In the rows, 128 means zero.
Known rows, with every step that occurs
sadok zulob zelo: 155; 91; 130; 117; 174; 102; 106; 99; 129; 107; 143; 133; 127; 158; 117; 125; 162; 145; 70; 103; 137; 144; 146; 176; 104; 147; 106; 115; 77; 136; 148; 133; 120; 142; 134; 130; 183
zelo sulo: 161; 107; 118; 132; 182; 113; 100; 120; 134; 107; 140; 139; 150; 157; 120; 130; 155; 106; 111; 155; 139; 146; 156; 139; 95; 155; 120; 105; 69; 125; 129; 134; 139; 124; 123; 122; 163
napupe nida: 149; 109; 112; 128; 191; 119; 95; 140; 120; 91; 126; 121; 137; 133; 117; 146; 176; 106; 108; 126; 150; 137; 140; 149; 99; 139; 134; 100; 77; 128; 141; 116; 119; 121; 153; 125; 158
sadok napupe: 154; 111; 104; 117; 163; 85; 100; 106; 121; 87; 133; 111; 136; 129; 123; 148; 166; 124; 124; 118; 151; 126; 151; 171; 80; 144; 129; 102; 85; 130; 146; 128; 136; 133; 121; 124; 172
sadok zulob zelo sulo nida napupe: 162; 97; 140; 132; 200; 123; 77; 111; 113; 103; 161; 139; 135; 189; 140; 101; 147; 139; 82; 143; 134; 138; 175; 131; 115; 136; 86; 126; 59; 111; 124; 146; 105; 127; 136; 111; 204
nida zulob: 160; 98; 95; 119; 178; 120; 97; 114; 119; 90; 128; 111; 135; 142; 127; 140; 154; 118; 116; 152; 161; 151; 132; 170; 80; 169; 124; 116; 88; 121; 163; 119; 151; 124; 126; 129; 144
zulob sadok napupe nida sulo: 162; 113; 118; 125; 214; 108; 46; 111; 107; 87; 125; 98; 139; 121; 136; 133; 177; 79; 132; 122; 136; 121; 195; 136; 83; 142; 114; 93; 71; 141; 137; 95; 144; 127; 107; 132; 200
zelo sulo sadok napupe: 167; 113; 124; 143; 165; 95; 103; 113; 124; 106; 158; 121; 133; 166; 128; 129; 170; 110; 101; 146; 144; 124; 151; 146; 75; 149; 124; 112; 84; 114; 132; 146; 144; 136; 126; 104; 180
zoki zulob sadok: 155; 83; 98; 131; 177; 114; 53; 84; 106; 106; 107; 115; 158; 111; 112; 149; 166; 129; 123; 115; 175; 149; 177; 164; 81; 156; 127; 100; 50; 141; 140; 99; 138; 128; 132; 131; 176
sulo nida zulob sadok: 172; 96; 90; 135; 191; 129; 55; 112; 89; 86; 97; 104; 153; 106; 143; 141; 148; 99; 115; 176; 188; 166; 157; 165; 94; 160; 112; 110; 73; 137; 168; 102; 147; 121; 144; 126; 157
zoki sulo nida: 170; 106; 110; 140; 192; 105; 74; 138; 119; 101; 130; 150; 147; 134; 148; 136; 137; 107; 95; 172; 146; 138; 154; 129; 94; 155; 105; 92; 87; 126; 151; 128; 115; 103; 150; 99; 158
sulo sadok napupe nida zulob: 163; 108; 109; 128; 185; 120; 92; 127; 103; 77; 143; 82; 99; 150; 143; 142; 185; 108; 106; 143; 176; 126; 127; 164; 68; 155; 129; 123; 105; 111; 160; 114; 143; 141; 146; 95; 166
sadok napupe zelo sulo nida zulob: 183; 109; 98; 130; 192; 120; 78; 130; 111; 62; 138; 96; 131; 155; 171; 144; 150; 105; 116; 175; 174; 158; 164; 124; 66; 175; 99; 94; 71; 108; 145; 129; 127; 108; 134; 93; 188
napupe nida zulob zelo: 157; 76; 111; 103; 205; 139; 99; 122; 109; 84; 140; 98; 103; 167; 133; 131; 159; 112; 104; 148; 189; 143; 123; 174; 85; 168; 109; 139; 87; 116; 151; 113; 132; 134; 141; 106; 163
zelo sulo sadok napupe nida zulob: 175; 107; 117; 132; 200; 131; 94; 131; 114; 89; 156; 87; 112; 179; 151; 133; 174; 93; 105; 172; 166; 125; 143; 136; 69; 165; 123; 124; 92; 99; 144; 121; 142; 144; 128; 88; 180
zulob zelo sulo sadok napupe nida: 163; 93; 142; 130; 195; 117; 106; 124; 114; 98; 172; 108; 98; 195; 138; 119; 175; 103; 86; 148; 171; 119; 144; 145; 84; 148; 104; 129; 80; 109; 122; 140; 118; 146; 133; 81; 200
nida zulob sadok napupe zelo: 179; 101; 85; 118; 175; 99; 56; 98; 106; 56; 113; 76; 141; 112; 137; 160; 170; 106; 131; 132; 179; 160; 172; 180; 58; 184; 109; 98; 76; 137; 159; 115; 147; 125; 113; 129; 191
zulob zelo: 152; 79; 117; 114; 173; 101; 109; 106; 120; 101; 142; 129; 122; 155; 112; 126; 157; 130; 96; 129; 169; 145; 129; 182; 99; 153; 118; 127; 79; 134; 147; 136; 129; 129; 129; 122; 161
nida zulob zoki sulo sadok: 155; 86; 100; 135; 187; 109; 98; 113; 119; 125; 174; 129; 116; 177; 133; 127; 147; 117; 81; 200; 172; 149; 125; 154; 70; 204; 105; 142; 118; 133; 163; 130; 131; 125; 106; 82; 157
nida napupe zelo sulo: 160; 113; 115; 136; 184; 99; 76; 122; 125; 80; 152; 123; 152; 156; 112; 129; 159; 115; 118; 136; 133; 152; 174; 131; 86; 168; 106; 103; 63; 117; 117; 151; 117; 99; 119; 130; 182
zoki zulob sadok napupe zelo sulo: 175; 93; 104; 138; 185; 109; 45; 88; 117; 87; 126; 100; 157; 134; 132; 152; 168; 118; 124; 123; 167; 155; 214; 136; 60; 176; 105; 80; 38; 126; 116; 119; 126; 123; 113; 110; 220
nida zulob sadok napupe zelo sulo: 187; 103; 98; 129; 190; 120; 52; 103; 113; 61; 125; 85; 148; 141; 140; 144; 154; 93; 134; 162; 173; 160; 193; 153; 60; 196; 100; 97; 63; 123; 143; 119; 152; 124; 101; 120; 205
zoki zulob sadok napupe nida: 155; 93; 100; 128; 196; 123; 51; 96; 99; 88; 114; 88; 141; 117; 125; 159; 183; 120; 132; 102; 181; 132; 190; 155; 73; 140; 132; 86; 59; 132; 130; 92; 124; 139; 137; 115; 207
sadok napupe zelo sulo nida: 175; 121; 110; 139; 183; 104; 80; 130; 114; 73; 135; 121; 139; 149; 154; 147; 157; 107; 105; 152; 154; 147; 172; 115; 78; 149; 101; 80; 64; 117; 134; 142; 108; 104; 147; 95; 193
zelo sulo sadok zulob zoki: 143; 118; 131; 153; 172; 111; 118; 116; 128; 137; 177; 144; 134; 186; 113; 119; 169; 136; 54; 150; 125; 153; 148; 131; 95; 156; 109; 123; 87; 138; 138; 135; 114; 138; 117; 101; 182
zoki sulo: 166; 99; 112; 127; 187; 97; 86; 121; 138; 101; 143; 145; 145; 139; 122; 132; 141; 105; 101; 154; 132; 134; 149; 147; 88; 169; 119; 100; 89; 127; 144; 135; 131; 109; 127; 116; 163

Rows
181; 106; 82; 129; 179; 111; 46; 112; 87; 54; 105; 82; 139; 104; 163; 156; 161; 106; 125; 152; 192; 165; 173; 165; 64; 173; 101; 90; 74; 136; 164; 112; 135; 115; 140; 113; 190
sulo nida zulob sadok napupe zelo
179; 98; 111; 129; 207; 120; 79; 137; 118; 83; 156; 98; 104; 166; 159; 138; 163; 96; 98; 169; 164; 120; 139; 144; 64; 179; 114; 120; 113; 105; 155; 124; 139; 137; 131; 76; 179
zoki sulo sadok napupe nida zulob
144; 107; 117; 135; 190; 97; 105; 109; 137; 123; 162; 156; 140; 162; 119; 134; 140; 137; 66; 146; 118; 147; 161; 137; 91; 170; 107; 104; 94; 144; 145; 133; 101; 124; 108; 108; 189
sadok zulob zoki sulo
163; 118; 109; 135; 149; 73; 94; 114; 113; 80; 149; 104; 118; 138; 126; 151; 193; 118; 90; 113; 160; 141; 138; 159; 61; 154; 118; 94; 93; 129; 149; 141; 123; 123; 143; 107; 171
sulo sadok napupe zelo
161; 79; 112; 101; 205; 129; 100; 114; 103; 72; 143; 78; 91; 162; 149; 139; 165; 117; 114; 140; 190; 130; 132; 179; 75; 163; 116; 135; 91; 111; 148; 115; 134; 145; 124; 100; 189
sadok napupe nida zulob zelo
169; 110; 116; 135; 178; 106; 90; 132; 134; 90; 140; 130; 151; 155; 119; 137; 158; 102; 100; 145; 138; 157; 159; 132; 84; 170; 107; 91; 61; 125; 129; 141; 121; 104; 129; 123; 173
napupe zelo sulo
170; 118; 110; 145; 185; 116; 80; 145; 116; 89; 134; 135; 152; 146; 145; 136; 153; 101; 93; 165; 148; 162; 161; 115; 87; 158; 98; 83; 60; 122; 134; 133; 112; 94; 156; 110; 169
napupe zelo sulo nida
155; 108; 109; 128; 175; 85; 76; 118; 112; 73; 141; 122; 146; 132; 112; 141; 175; 128; 119; 112; 139; 149; 157; 153; 85; 157; 113; 105; 77; 129; 137; 139; 116; 101; 130; 139; 165
nida napupe zelo
175; 110; 132; 146; 179; 96; 90; 119; 143; 117; 153; 150; 135; 161; 124; 124; 157; 119; 53; 135; 109; 132; 144; 139; 88; 158; 110; 102; 97; 128; 155; 144; 123; 132; 140; 113; 173
zoki sulo sadok zulob
172; 104; 109; 142; 198; 91; 53; 136; 111; 73; 144; 140; 150; 138; 148; 135; 148; 114; 102; 155; 141; 142; 167; 124; 84; 166; 89; 94; 80; 119; 140; 148; 97; 83; 147; 107; 176
zoki sulo nida napupe zelo
175; 84; 141; 132; 182; 97; 93; 109; 137; 124; 170; 150; 115; 186; 128; 111; 147; 128; 40; 133; 128; 131; 135; 158; 93; 166; 91; 125; 93; 129; 146; 148; 119; 144; 137; 97; 186
zoki sulo sadok zulob zelo
170; 107; 126; 141; 192; 102; 85; 139; 122; 91; 152; 119; 112; 154; 145; 142; 173; 96; 90; 148; 146; 112; 143; 137; 74; 153; 117; 103; 106; 114; 142; 137; 120; 129; 145; 87; 187
zoki sulo sadok napupe nida
161; 95; 149; 122; 180; 95; 93; 99; 127; 131; 174; 133; 105; 183; 125; 93; 168; 124; 47; 112; 116; 133; 135; 151; 87; 150; 95; 124; 83; 134; 152; 133; 133; 147; 123; 118; 174
nida sulo sadok zulob zelo
162; 110; 126; 146; 170; 107; 101; 124; 129; 117; 153; 136; 139; 165; 114; 122; 166; 104; 89; 158; 145; 143; 137; 142; 88; 155; 123; 114; 77; 116; 137; 142; 142; 126; 134; 109; 159
zelo sulo sadok
172; 114; 122; 150; 170; 101; 92; 129; 129; 98; 154; 128; 136; 166; 118; 128; 172; 99; 80; 147; 141; 153; 142; 130; 77; 168; 108; 103; 72; 122; 135; 152; 121; 112; 138; 107; 166
napupe zelo sulo sadok
139; 100; 106; 139; 202; 94; 80; 121; 101; 107; 165; 152; 141; 151; 138; 127; 141; 127; 104; 180; 153; 138; 168; 133; 98; 162; 98; 121; 100; 133; 144; 132; 96; 97; 122; 94; 182
zulob zoki sulo nida napupe
157; 96; 152; 127; 205; 119; 86; 121; 120; 125; 173; 122; 99; 186; 129; 96; 180; 110; 44; 108; 121; 126; 134; 135; 90; 139; 95; 123; 87; 126; 145; 120; 118; 147; 139; 113; 184
napupe nida sulo sadok zulob zelo
171; 93; 96; 128; 206; 142; 63; 125; 102; 80; 102; 94; 146; 121; 129; 147; 168; 90; 123; 153; 175; 155; 164; 166; 86; 166; 123; 114; 80; 135; 154; 95; 147; 130; 131; 127; 165
napupe nida zulob sadok
180; 94; 98; 128; 202; 124; 69; 134; 117; 92; 131; 130; 136; 146; 162; 131; 128; 103; 101; 196; 163; 149; 142; 138; 81; 181; 100; 107; 94; 113; 164; 127; 132; 107; 138; 99; 152
zoki sulo nida zulob
168; 119; 131; 145; 188; 119; 96; 138; 119; 94; 155; 110; 122; 168; 138; 134; 183; 99; 100; 146; 150; 119; 153; 126; 77; 140; 126; 103; 87; 109; 127; 132; 126; 136; 141; 95; 192
zelo sulo sadok napupe nida
187; 101; 99; 142; 201; 142; 45; 126; 101; 73; 109; 102; 160; 135; 151; 136; 145; 84; 113; 188; 177; 181; 181; 129; 77; 186; 90; 96; 52; 130; 148; 116; 136; 103; 136; 113; 179
napupe zelo sulo nida zulob sadok
160; 115; 100; 124; 162; 80; 92; 113; 122; 69; 133; 105; 133; 124; 129; 160; 174; 120; 114; 107; 150; 148; 152; 163; 69; 154; 119; 83; 83; 129; 147; 133; 124; 113; 130; 123; 180
sadok napupe zelo
145; 67; 115; 109; 178; 111; 93; 86; 108; 115; 145; 120; 122; 158; 114; 133; 163; 152; 95; 113; 184; 139; 141; 168; 83; 155; 114; 118; 62; 124; 137; 121; 122; 132; 130; 103; 169
zoki zulob zelo
178; 108; 101; 136; 199; 135; 78; 139; 112; 77; 134; 115; 141; 157; 157; 131; 145; 99; 100; 189; 167; 168; 151; 119; 78; 182; 90; 97; 66; 112; 148; 126; 128; 98; 146; 103; 161
napupe zelo sulo nida zulob
152; 117; 123; 122; 207; 107; 78; 124; 118; 89; 144; 107; 118; 143; 143; 130; 176; 95; 122; 120; 126; 118; 160; 127; 76; 140; 119; 92; 85; 125; 139; 105; 130; 122; 115; 119; 180
sadok napupe nida sulo
166; 118; 120; 133; 168; 71; 78; 117; 114; 93; 165; 107; 115; 149; 142; 128; 188; 105; 95; 117; 131; 133; 145; 135; 56; 165; 103; 92; 93; 128; 148; 135; 132; 116; 117; 114; 174
nida sulo sadok napupe zelo
159; 112; 114; 131; 152; 80; 103; 107; 115; 96; 149; 112; 123; 136; 124; 142; 185; 123; 101; 119; 159; 128; 132; 171; 71; 140; 133; 109; 94; 130; 154; 139; 139; 137; 136; 111; 167
sulo sadok napupe
149; 113; 108; 135; 182; 102; 75; 124; 100; 89; 134; 131; 147; 127; 133; 134; 166; 131; 123; 139; 148; 138; 152; 148; 106; 126; 118; 110; 78; 125; 143; 127; 119; 106; 152; 127; 155
sulo nida napupe
168; 92; 94; 129; 170; 94; 50; 83; 104; 80; 112; 91; 147; 108; 124; 167; 176; 133; 125; 96; 178; 152; 195; 157; 58; 161; 116; 78; 51; 135; 135; 107; 120; 123; 128; 121; 202
zoki zulob sadok napupe zelo
180; 102; 97; 136; 196; 133; 49; 108; 102; 77; 112; 98; 151; 137; 160; 134; 145; 95; 135; 188; 183; 152; 189; 148; 78; 166; 106; 106; 66; 121; 150; 113; 156; 129; 123; 105; 197
zelo sulo nida zulob sadok napupe
176; 73; 130; 124; 185; 127; 99; 109; 119; 106; 168; 115; 106; 203; 132; 103; 149; 113; 81; 182; 180; 149; 124; 164; 76; 187; 101; 159; 82; 108; 146; 141; 152; 145; 121; 89; 161
nida zulob zelo sulo sadok
173; 112; 95; 128; 163; 83; 60; 100; 109; 65; 111; 99; 150; 103; 122; 160; 174; 109; 125; 111; 164; 154; 187; 175; 74; 160; 116; 83; 69; 146; 144; 123; 132; 122; 122; 133; 199
zulob sadok napupe zelo
159; 67; 133; 134; 184; 117; 95; 93; 120; 131; 174; 129; 115; 197; 121; 108; 162; 136; 70; 142; 180; 138; 138; 143; 73; 164; 101; 134; 55; 107; 124; 134; 126; 139; 130; 79; 175
zoki zulob zelo sulo sadok
162; 90; 126; 132; 194; 127; 95; 123; 114; 109; 142; 143; 129; 174; 140; 116; 140; 117; 86; 168; 172; 147; 149; 140; 103; 146; 94; 119; 63; 118; 132; 136; 121; 119; 145; 95; 177
zulob zelo sulo nida
166; 109; 126; 149; 174; 94; 76; 127; 117; 89; 165; 126; 142; 172; 115; 119; 172; 112; 95; 140; 134; 143; 155; 131; 80; 165; 103; 117; 74; 113; 121; 157; 121; 108; 131; 119; 173
nida napupe zelo sulo sadok
158; 116; 122; 142; 159; 97; 106; 116; 129; 113; 146; 131; 134; 149; 113; 127; 181; 133; 60; 109; 121; 142; 129; 159; 92; 135; 122; 104; 88; 133; 152; 134; 128; 138; 155; 127; 159
sulo sadok zulob
173; 95; 87; 118; 177; 111; 61; 90; 105; 73; 113; 84; 138; 120; 131; 149; 159; 110; 142; 145; 179; 148; 174; 191; 73; 171; 123; 113; 80; 138; 162; 109; 166; 143; 106; 133; 183
nida zulob sadok napupe
170; 73; 119; 109; 199; 131; 101; 104; 123; 99; 154; 117; 121; 193; 131; 110; 137; 110; 102; 177; 176; 148; 143; 161; 86; 184; 100; 146; 75; 108; 145; 134; 150; 137; 107; 106; 173
nida zulob zelo sulo
158; 76; 107; 112; 191; 126; 92; 117; 98; 93; 131; 114; 112; 158; 151; 127; 146; 125; 98; 170; 196; 153; 124; 172; 89; 159; 98; 135; 86; 124; 164; 120; 133; 125; 148; 98; 156
sulo nida zulob zelo
138; 95; 108; 133; 189; 95; 103; 116; 128; 118; 162; 153; 135; 155; 119; 137; 139; 120; 94; 171; 148; 144; 151; 147; 88; 180; 113; 116; 102; 143; 143; 130; 113; 112; 109; 102; 172
zulob zoki sulo
152; 113; 125; 123; 210; 119; 82; 134; 122; 103; 140; 124; 128; 144; 126; 119; 174; 88; 110; 129; 122; 130; 149; 121; 89; 142; 119; 97; 83; 128; 141; 104; 132; 110; 125; 132; 159
napupe nida sulo
179; 80; 123; 119; 181; 115; 101; 97; 114; 96; 171; 100; 97; 201; 146; 112; 154; 116; 93; 171; 183; 129; 137; 170; 67; 180; 101; 149; 88; 103; 148; 140; 151; 154; 109; 83; 187
nida zulob zelo sulo sadok napupe
